Every row comes from one small tree of marks. The marks that hang from a mark follow it in brackets, in the order of their numbers. Every link used is in the known rows. Which tree was each row made from?
Known rows
q298{q499 q517{q556{q825}} q763 q927}: [ -3 -10 -19 -15 -12   8 -11  17 -22  10   6  -8  21 -21   6   2 -18 -14
 -13  10 -15  -2  13   6  -8  -1 -22   3  18  -2 -17  11   9  28   3  22
   1  14 -22   4 -17  -9  14  11 -16  -4   5  -9  24   6  18 -30   6   0
 -29   5 -24 -11  26 -13]
q517{q298{q763}}: [  6  -9  -4 -14 -22  -6 -18  23 -16 -11   5   0   8   3  -7   2  -1 -12
 -17  -5  -5  -5  10   5 -12 -19 -13   2  13   6 -13   8  10  10  13   9
  -1   0 -16   3 -14   0  18   4 -12 -16  -2 -14   2  11  20 -14  11   2
 -25   0  -8 -16  27  -4]
q460{q927{q298{q499 q763} q547}}: [  2 -26 -16 -17  -1  -4 -17  16   2 -12   9   7   1 -22   7  -3  -4 -31
 -21   1 -30 -12   7  -9 -16 -12  -6   2  16  10 -26  -9   7  29  18  18
   5   6 -19   2 -24   0 -13   2 -14 -11 -19  -9 -13  12  21  -8   0  -7
 -13  14 -12 -15  34   4]
q547{q825{q556{q763}} q927}: [-15  -1  -2 -16 -25 -26 -13   0 -11 -31  15  13  -4  15  24   0   5 -19
 -12  -9  -4  -9 -11 -12  -6  -8 -23   3  17   9  -2   1   8  -8   7 -25
  10   4 -22  -5 -24 -11  22  15   2 -40   8 -16   9  15   0  -4   3   3
 -11  -2   6 -13   2  13]
q763{q298{q517}}: [ -4 -11  -6 -12 -14   2 -16  16  -9 -16   3   1  14  11  21  -5  -7 -24
 -19   8 -10  -7   9  15 -16   5 -16   4  18  10 -15   6   1  18   3  12
   1  18  16   8   0 -15  12  -1 -22  -4   3  -8   3  12  15 -15  10   8
 -20  13  -8  -9  24   4]
q547{q825}: [ -4  -7   9 -14 -22  -8 -14   6  -4 -21  11   1   4   5  10  -9  -5 -17
 -10   0  -4  -5  -7  14  -9  -4 -13   5  15  10 -18   2   6   5   6  -5
   7  -3  -4   3  -9 -12   2   0 -13 -19   2 -10   3  10   5   1   2   1
 -15   0  -3 -11   0  13]
q547{q825 q927{q298{q499 q517}}}: [ -7 -20  -8 -13 -16 -15  -2   5  -3 -27   5  -3   1 -14  -2  -2 -12 -52
  -9   7 -22  -5   8   0 -12   1 -25  12  16  14  -4  -3   7  21   2  -9
  10  14   5 -11 -18   1   3   8 -23 -20 -14  -3  -2  29  -5 -17  -3  10
 -30   5  -3 -26  -7  23]
q298{q517 q763}: [  0 -10  -6 -13 -12   0 -13  16 -10  -8  -4  -1   9   4   4   1  -6 -21
 -19  -1 -14  -4  11   4 -14  -8 -21   8  20   7 -16   9   7  15  12  16
  -1  15  -9  11  -8  -8   7   7 -16  -7  -1 -10   4  21  24 -12   6   3
 -26  10 -10 -15  21   2]
q763{q298}: [ -3  -8  -5 -15 -15   2 -18  18  -6 -18  11   1  10  11  17  -9  -4 -18
 -20   7  -7 -11   1  17 -12  -4  -7   1  14  11 -17   3   3   9   0   5
   4   9   6   9  -3 -11   8  -5 -12  -7   4 -10   1   0  13 -11  16   2
 -12   2  -8  -4  21   3]
q499{q298{q927{q547}}}: [ -8 -22   1 -12  -4   7 -26  19 -15  -7   0  20  12   5  17  -9   2  -7
  -7   9  -2 -13   5  13 -11   0 -11   8  22  13 -16   6  11  10  -1   6
  11   0 -20  14  -8 -15  15 -11  -6 -11   3  -8   1  15  12 -13  21  11
 -30   5  -7  -8  29   2]
q517{q298{q499}}: [  5 -11   1 -18 -22  -3 -16  23 -14 -12  17  -2   7  -8  -4  -5  -7 -16
 -16  -6  -2  -3  17  11 -17 -11 -15  -1  10   5  -3   6   7  14  12   1
  -6   1   3  -7 -22  -2  15  -6 -22 -22 -12  -8   0   7   3 -22   2   9
 -26   2  -5 -19  15  -5]
q517{q556{q763{q298{q927{q460 q547}}}}}: [-14 -15 -17  -8 -13  -7 -21  18 -15   6  13   7   5  21  45 -10   7 -11
 -25   9 -15   5 -11   9   4  11 -12   1  27   0 -18  -2  -6  19  10   7
  10   0 -19  12  -6 -31  18  -9   5  -8  20 -22  11 -10  33  -9  28  13
 -24   9  -7 -11  42 -14]
q460{q927{q298{q517{q556} q763} q547}}: [  3 -27 -23 -13  -8  -8 -17   8  -4  -8   4   4   8 -17  22   4  -7 -38
 -30   1 -29  -1  11 -15  -9   3 -13   7  32   8 -32   9   0  42  30  26
   3  13 -22   6  -9 -11 -11  16 -17   2  -1 -15  -6  20  31   4  -4  -4
 -20  26 -13 -20  41   4]
q517{q298 q556}: [  9  -9  -6 -15 -27  -7 -17  16 -16 -10  23  -3  15  -1   9  -2 -13 -15
 -24  -6   2   2  15   9  -7  -4 -11  -3  20   5 -10  21   2  19  17   5
  -6  -2  -8  -3 -11  -8  14   4 -16 -10   4 -20   8   5   9  -8   4   5
 -21   3  -8 -20  14  -6]
q547{q825{q556{q763{q298}}} q927{q460}}: [-21   2  -7 -13 -17 -29 -12   3  -9 -24  11  16  -7  30  25   1   9 -17
 -18  -1 -12  -7 -19  -2  -1  -4 -15   2  16   6  -2 -15   3 -12   4 -18
  12  -2 -15  -1 -14 -20  25   7   3 -40  15 -16  10   6  14  -4  20   7
 -20  -7   2 -12  16   8]
q763{q298{q517 q927{q547{q825}}} q556}: [-11 -21 -11  -8 -24   2 -17  11  -7  -6 -10  11   3   8  32 -17   6 -21
 -12  18 -13  -3 -15  14 -10  23 -21  23  21  11 -21   5   1  22  15   4
  25  11  13  16  -1 -29  21   3 -13  -8  11  -5  13  11  23  -7  20   4
 -39  18  10 -14  30   3]
q556{q763{q298} q825}: [ -8  -2 -10 -14 -21  -2 -18  14 -15 -22  11  -1   9  10  43  -4   5  -5
 -22   0  -2  -8  -3   5  -8 -11 -21  -7  18   3 -19   7   8  10   1  -5
   0  12   5   4 -14 -11  15   4   2 -18  16 -18   9  -4  11 -15  16  -9
   2   9 -12   6  22  -7]
q517{q298{q499 q763 q927} q556}: [  5 -15 -18 -18 -15  -3 -14  29 -20   9  14  -6  16 -13 -12  -3 -10 -19
 -20   4 -10  -2  12   8 -10  -8 -10   1   9  -1 -11   6   4  25   9  18
   2   1 -23  -1 -19  -3  24  -1 -17  -7   0 -14  17   4  18 -28  12   9
 -38  -2 -16 -18  39 -14]
q298{q517{q556{q825}} q763 q927{q460}}: [ -5  -2 -11  -5 -12   4 -16  10 -22  11   1  -7   9   0   9   9 -10 -10
 -15   9 -18  10   1   8   2  -5 -17   4  23   0 -20   9   3  20   6  24
  -2  -1 -31  13  -4 -15   8  10  -5  -3  16 -16  21   3  34 -18  19  -3
 -31   0 -21 -16  22 -15]
q556{q763{q298{q499 q927{q547}}} q825}: [-16 -16 -14 -14 -10   7 -20  22 -20  -4   9  10   9  -2  48 -13   7  -3
 -10   9 -10  -9  -6  10  -9  -1 -18   0  14   4 -15  -3   7  21  -2  -2
   9   9  -8   2 -24 -22  23  -5   3 -21   7 -14  12  -9  14 -30  21  -2
 -15  13  -9   3  37 -12]
q825{q556}: [ -8   1   4 -15 -17  -3 -19   8  -9 -15  11  11  -4   7   9   1  -8  -9
 -14  -4   2 -10   0   0 -14 -13  -7  -2  14  10 -13   9   4  -2   5   0
  -4  -3 -14   2 -18  -7  11   7  -8 -22   1 -10   4   4   5 -12   6   1
  -5   2   0  -7   9   2]
q556{q763{q298{q499 q517 q927}} q825}: [-18 -10 -13 -14 -13   8 -15  23 -21  -5   3   1  11   1  35  -6   3 -16
 -17   9 -12  -4   5   9 -12   2 -26  -1  15  -2 -14  -1   5  24  -8   2
   3  22  11   2 -19 -15  29  -1  -9 -13   9  -9  16   2  11 -41  20   3
 -18  17 -16   1  32 -11]
q460{q927}: [  1  -7   0 -15 -13  -6 -24  10  -1 -24  19   9   2   1   9  -4  -2 -15
 -25  -4 -10  -7   6   3 -18  -8  -8  -5  19   9 -26   4   2  15  12   7
  -3   3 -10   9  -9  -1  -7  -2 -12 -12  -6 -14 -10   7  11   2   4  -5
 -11  11  -5 -11  14   4]
q825{q556{q763{q298{q499 q517}}}}: [-15  -7  -9 -22 -16  -8  -9  21 -13 -10   6  11   4   7  32  -2  -3 -21
 -23  -2  -9 -12   9  -3 -18   3 -21  -4  12   0  -7  -2   4  11   4   4
  -1  22  13  -5 -26 -14  30   4 -17 -22   4  -7   9   8  14 -31   3  13
 -11  19 -11  -4  36  -3]
q298{q517 q763 q927{q547}}: [-10 -24 -10  -8 -10  10 -20  20 -15   3  -9   8   6  -1  16  -6   3 -17
 -11   9 -17  -1   2   5 -11   1 -17  15  24  10 -22   9   5  23  12  20
   8   8 -24  15  -8 -19  14   3  -9  -6  -2  -9   8  15  29 -13  13   3
 -34  13  -4 -15  32  -2]
q499{q298}: [ -1 -11   6 -15  -8   0 -18  16 -10 -22  10   9  16   6   6   1  -7 -13
 -14   1   2 -14  12  12 -16  -8 -13  -2  17  11 -13   5  12   1   0   2
   0   6  -5   9  -8  -1   9  -5 -13 -15   3  -7  -3  20   6  -9   8   8
 -19  -1 -11 -10  20   2]
q460{q927{q547}}: [ -2 -18  -2 -12 -13  -5 -29   9  -2 -22  17  16   4  -2  26  -9   3 -11
 -20  -4 -11  -5   3   3 -16  -2  -9   1  27  14 -26   7   1  18  21   8
   2   1 -15  11 -13 -15  -6  -4  -9 -14  -7 -15 -12   8  16   8   2  -7
 -16  16   3 -13  22   3]
q460{q927{q298 q547{q825{q556}}}}: [-13 -17  -5 -14 -14 -13 -19  -5   5 -26  11  23 -13  -7  26  -5   1 -24
 -13  -3 -19 -12 -14 -14 -12  -5  -1   7  20  12 -27  -5   3  14  18  -4
   8  -8 -20  -3 -21 -11  -8  13  -9 -20  -2 -12 -10  10  11   6   1  -9
   0  14   4 -11  18  16]

Write each row's tree
[  4 -11 -14 -14 -21  -1 -19  23 -21   3   9  -2  11  -1  -6  -1  -1 -15
 -22   2  -6  -1   4   6  -4  -9 -11   3  15   2 -18  13   4  23   8  15
   3  -1 -31   5  -9  -5  23   4 -10  -3   5 -21  17   5  25 -17  15   5
 -31  -4 -13 -16  36 -13]	q517{q298{q763 q927} q556}
[  2  -2 -19  -5 -14  -2  -9   0  -8 -13   1  -8  -8  -4  -1  16  -5 -24
 -15  10 -17   3  -9  -6   1 -22 -26   7  17  14  -6   6  12  10  21   0
   7  -1 -20   8 -20  10   0  20   8 -23   0 -16   5   8  18 -13  29 -16
 -24 -14  -1 -27  -6  -2]	q547{q927{q298{q763{q556{q825}}} q460}}
[  6  -5  -5 -16 -14   4 -12  12 -13 -14  -1   2  17  -4   7   8  -5  -4
 -12   5   4 -14   4   6 -12 -15 -28   4  16   9 -16  12  22   4  14   5
   4   9  -7  15 -18   4  13  12  -2 -19  12  -9  12  18  14  -9  22 -11
 -19  -3 -12  -5  25  -8]	q499{q298{q763{q556{q825}}}}
[ -3 -12 -10 -10 -10  -5  -6  13  -5   4  13  -9   2 -11   4   8 -23 -40
 -23   5 -24   9  17   3  -6   4 -16  -1  18   4  -9   3  -1  29  14  19
  -4   5  -1  -6 -14  -8  -3   6 -22  -4  -5  -6  -2  11  15 -19   5  14
 -22   8 -16 -29  13   1]	q927{q298{q499 q517{q556}} q460}
[ -4 -13 -18 -13 -20  -2  -4  11 -15  -7  14 -10   9 -19  36   7 -16 -29
 -25   1 -14   3  17 -12  -5  -1 -32  -6  24  -2 -11  15   7  36  13   2
  -8  20   4 -12 -27  -2   4  21 -10 -11   5 -13  11  10   3 -23  -2   0
  -5  21 -22 -10  15  -2]	q927{q298{q499 q517{q556{q763 q825}}}}
[-15 -17 -10 -13 -10   1 -14  29 -14  -4   2   3   8   8  27 -12   5 -25
 -20   8 -18  -4   6   9 -18   6 -25   2  15  -2 -11  -5   2  26  -2   4
   9  26  14   4 -16 -15  29  -9 -13  -8   4  -9   9  10  16 -33  20  15
 -26  19 -14  -4  40  -4]	q556{q763{q298{q499 q517 q927}}}
[-19  -1  -1 -19 -24 -18 -12   8  -9 -22   8  13  -2  21  32  -8  11 -10
 -17  -2  -5 -14 -16   1  -9  -3 -12   1  12   2 -17  -6   6  -3   1 -13
  10   5  -2  -2 -18 -19  22   9  -5 -26  18 -14  12   5  13 -10  11   2
   0   6  -6   3  28   7]	q547{q825{q556{q763{q298}}}}
[ -6 -16  -3 -12  -1   5 -18  24 -16  -2 -13  10  18   5  -5   4   0 -19
 -12   9 -11 -12  11   8 -16  -6 -18   9  18   5 -17   4  14  13  -5  17
   8  16 -18  18  -6  -4  23  -1 -15  -4   5  -2   8  30  24 -21  19  12
 -39   5 -21  -7  40   0]	q499{q298{q517 q763 q927}}
[  1   1  -9 -14 -24   8 -16  10 -10 -16   8  -3   8   2  27  -4  -5  -5
 -21   9   2  -8  -4  14 -10  -4 -21   1  14  11 -18  10   8  12  12   0
   5   8  16  10 -10  -7  10   7  -3 -12  12 -12  11  -6  10 -12  25 -12
 -10   3   0  -4  10  -7]	q763{q298 q556{q825}}
[  4 -16 -12 -18  -8  -7 -10  18 -16  -4   1   2  31   0   6  11 -14 -20
 -24   3 -10  -8  24   6 -10   2 -21   4  25   5 -15  14   9  15  10  21
   0  20 -12  12  -4  -8  14   9 -21  -3  11 -10  11  32  23  -5   3  11
 -31   7 -22 -14  41  -3]	q499{q298{q517{q556} q763}}
[ -5  -6  -8 -13 -24  -4 -12   9 -22 -10  15  -5  14  -2  45   6  -9 -11
 -26  -5  -1   6  14  -5  -2   0 -34  -6  31   0 -15  26   4  23  17   3
  -8  17  -3   1 -15 -14  12  18  -5 -14  20 -17  15   9  10  -7  -2  -2
  -8  18 -14 -10  16  -9]	q298{q517{q556{q763 q825}}}
[  8  -3  -9 -18 -17   7  -7  15  -9  -5   8  -8   8 -17   3   3 -11  -6
 -13   4  -5  -7   5   5 -14 -16 -27   2   8   6 -13   7  16  12  22   9
   1   9  -3   7 -27   1   8  10  -8 -22  -2  -9  12   3  11 -20  11 -13
 -16   0  -6 -12  13 -14]	q298{q499 q763{q556{q825}}}
[ -4  -3 -11  -8 -20  14 -14  12 -16   1  -9  -2   4  -6  10   4  -2 -11
 -15  10  -9   1  -3   4 -12  -7 -30  11  19   6 -22  16  12  22  13  13
   6  13  -8  18 -15  -4  16  14  -3  -8   7  -8  19  10  25 -21  23 -11
 -28   9  -6 -10  18 -11]	q298{q517 q763{q556{q825}} q927}
[ -2  -7 -12 -18 -19  -6  -7  15 -19  -5  20  -9  17 -13  40   4 -15 -15
 -25  -5  -7   1  20  -1  -8   2 -35  -7  26  -3  -9  16   6  26  15   3
 -10  21   2  -7 -25 -12  12  13 -12 -17  10 -14  16   9   7 -17  -6   2
 -14  19 -18 -10  19  -8]	q298{q499 q517{q556{q763 q825}}}
[ -5   0  -5  -8  -6   8 -17  13 -16   4  -5   4   5   5   1  11   1   2
 -11  12  -6  -4  -9   9  -5 -15 -21   7  13   4 -14   1  17   3   8  11
  10  -5 -19  23 -14  -1  17   3   3 -17  14  -9  12  10  30 -18  37  -4
 -31 -10 -13 -11  26 -17]	q499{q298{q763{q556{q825}} q927{q460}}}
[  1  -9  -6 -11 -16  -3 -18  22 -17  12  23   1   6  -2  -7   1 -10 -14
 -15   3 -11  10   9  16  -5  -2  -7  -1  12  -1  -2   1  -1  19   8  12
  -4 -12 -18  -5 -17 -10  19 -11 -15 -14  -3 -14   9  -2  17 -25  17  16
 -41  -6 -11 -26  23 -15]	q517{q298{q499 q927{q460}} q556}
[ -8 -22  -8  -8  -7   1 -12  12  -5   2   2   5  -7 -10  19   2 -14 -33
 -12   6 -26   6  11   3  -8   1 -17   9  22  10  -9  -1   3  24  16  16
  -1   0  -1  -2 -19 -12  -5  -2 -17 -15 -14  -3 -14  12  16 -17   8  13
 -27  15  -6 -28  13   4]	q927{q298{q499 q517} q460 q547}
[ -9 -26  -7 -14 -16  -3 -10  11 -12   4   9   7  12 -13  23 -14 -11 -24
  -8  11 -16   0   5  10  -6  22 -18  14  23   4 -15   4   1  27  10   9
  13   6  -9   1 -13 -30  12   0 -22 -11   4  -7  16  13  11 -10  -2  15
 -37  15  -2 -20  23   3]	q298{q499 q517{q556} q927{q547{q825}}}
[ -6  -3   3  -4 -18   2 -27  19 -15  -1  10   8  -9  15  -6  -1   3 -11
 -11   2  -7   8  -5  16  -5 -15  -7   2  13   4  -8   3   1  11   6   4
  -2 -15 -15   6 -10  -7  17  -9  -5 -17  -2 -15   0  -1  19 -21  27   8
 -36  -6  -2 -20  16  -8]	q517{q298{q927{q460}}}
[ -4  -2  -7 -15 -25  -5 -14  10 -19 -14  26  -7  13  -1  41   3  -5  -3
 -25  -4   1   0   5  -1  -1  -6 -26  -9  29   2 -16  20   4  17  13  -1
  -7   7 -10   1 -19 -10   7  15   2 -18  17 -23  16  -4   7  -2   3  -6
   0   7 -13  -6  12  -9]	q517{q556{q763 q825}}
[  6 -21 -23 -16  -6  -8  -7  15  -2  -7  10  -4  10 -26   0   4 -15 -43
 -32   1 -34  -3  19 -10 -16  -2 -13   0  19   2 -24  -1   2  44  18  26
  -2  18 -12   0 -16   4 -10  13 -27   3  -8 -10  -3  22  23 -11  -7   0
 -18  21 -23 -20  38   3]	q460{q927{q298{q499 q517{q556} q763}}}
[  7  -7  -9 -20 -16   2  -6  21  -3  -6   8  -6   7 -11  -3  -2  -5 -16
 -20   3 -11  -7   8   5 -18  -9 -25   6   8   7 -11   0  10  12  22  13
   7  12  -2  10 -23   2  11   2 -11 -17  -7  -7   5  10  16 -15   9  -1
 -23   3  -3 -17  18  -6]	q298{q499 q763{q556}}
[ -1  -2  -9 -10 -19  15 -17  13 -15  -1   1  -5   1  -5   4  -1   3  -5
 -11  11  -4  -4 -11   6 -11 -14 -22   8  12   6 -20  12  11  15  12   7
  10   4 -15  19 -17  -1  12  10   4 -11   7 -12  19  -3  20 -19  25 -14
 -19  -1  -5  -5  17  -9]	q298{q763{q556{q825}} q927}
[-22 -19 -10  -3  -9  -2 -22  18 -16   1  -3  16  -4  25  48 -10  14 -15
 -18   9 -21   6  -8   8  -5  12 -20   8  27   3 -17  -3  -3  20   7  10
   7   9  -4  14  -7 -33  23 -11   0 -12  10 -14   4   4  34 -17  27  12
 -33  21  -3 -14  42  -9]	q556{q763{q298{q517 q927{q460 q547}}}}
[  0  -7 -14  -8 -18  -5 -20  20 -19  10  10  -1   4   9 -10   4  -3 -13
 -21   3 -12   8   0  11   0  -9  -7   2  15  -1 -13   4   1  18  11  18
   0 -12 -34   8  -7 -11  20   0  -6  -9   7 -20  14   1  33 -14  25   9
 -40 -10 -15 -22  35 -15]	q517{q298{q763 q927{q460}} q556}
[ -2 -16  -7 -13  -8   9 -15  21 -13   0 -15   5  16   4  -5   3   1 -19
 -16  11  -7  -7  10   5 -17  -2 -28  13  18   7 -14  10  15  19   9  14
  13  19  -2  23 -10  -3  26   4 -11  -4   6  -2  13  31  26 -21  26   8
 -43  10  -8 -11  38  -5]	q499{q298{q517 q763{q556} q927}}
[  4  -5 -11 -17 -18   7  -6  14 -14  -1   0 -10  11 -17   9   7 -13 -14
 -15   4  -9  -4  12   3 -16  -6 -34   7  14   5 -12  10  12  20  23  14
   1  19  10   8 -23   1  11  13 -14 -18  -2  -4  15  15  14 -22   5  -6
 -26   9  -6 -16  14 -12]	q298{q499 q517 q763{q556{q825}}}
[ -7 -15  -1  -5 -11   0 -21   6  -2  -9   8   5 -12   2  22   0  -5 -22
 -14   4 -17   2  -4   5  -1  -9  -7   5  21  14 -15   1   0  14  16   8
   1 -12 -18   3 -13 -10 -10   0   1 -15  -6 -11 -14   3  20  -4  16   3
 -12   4  -3 -23   5   4]	q927{q298 q460 q547}
[ -8 -15  -7 -13  -7   8 -11  26 -13   5  -4   0  10  -7 -10  -4  -6 -24
 -12   7 -22  -8  11   9 -19  -5 -19   8  12   3 -16  -1   6  24   1  22
   6  16 -11   9 -14  -7  17  -4 -19  -8 -11  -4   9  16  19 -31   8   8
 -34   7 -14 -15  29  -5]	q298{q499 q517 q763 q927}
[  8 -10  -5 -17  -9  -1 -11  19  -8 -10  -3   3  15   3  -2   5  -3 -11
 -20   3  -1 -13   8   6 -16 -12 -22   7  15  10 -13   8  16   3  18  10
  10  12  -4  18 -15   3  15   3  -8 -14   6  -7   4  24  20  -7  18   3
 -26   0  -7 -11  31  -2]	q499{q298{q763{q556}}}
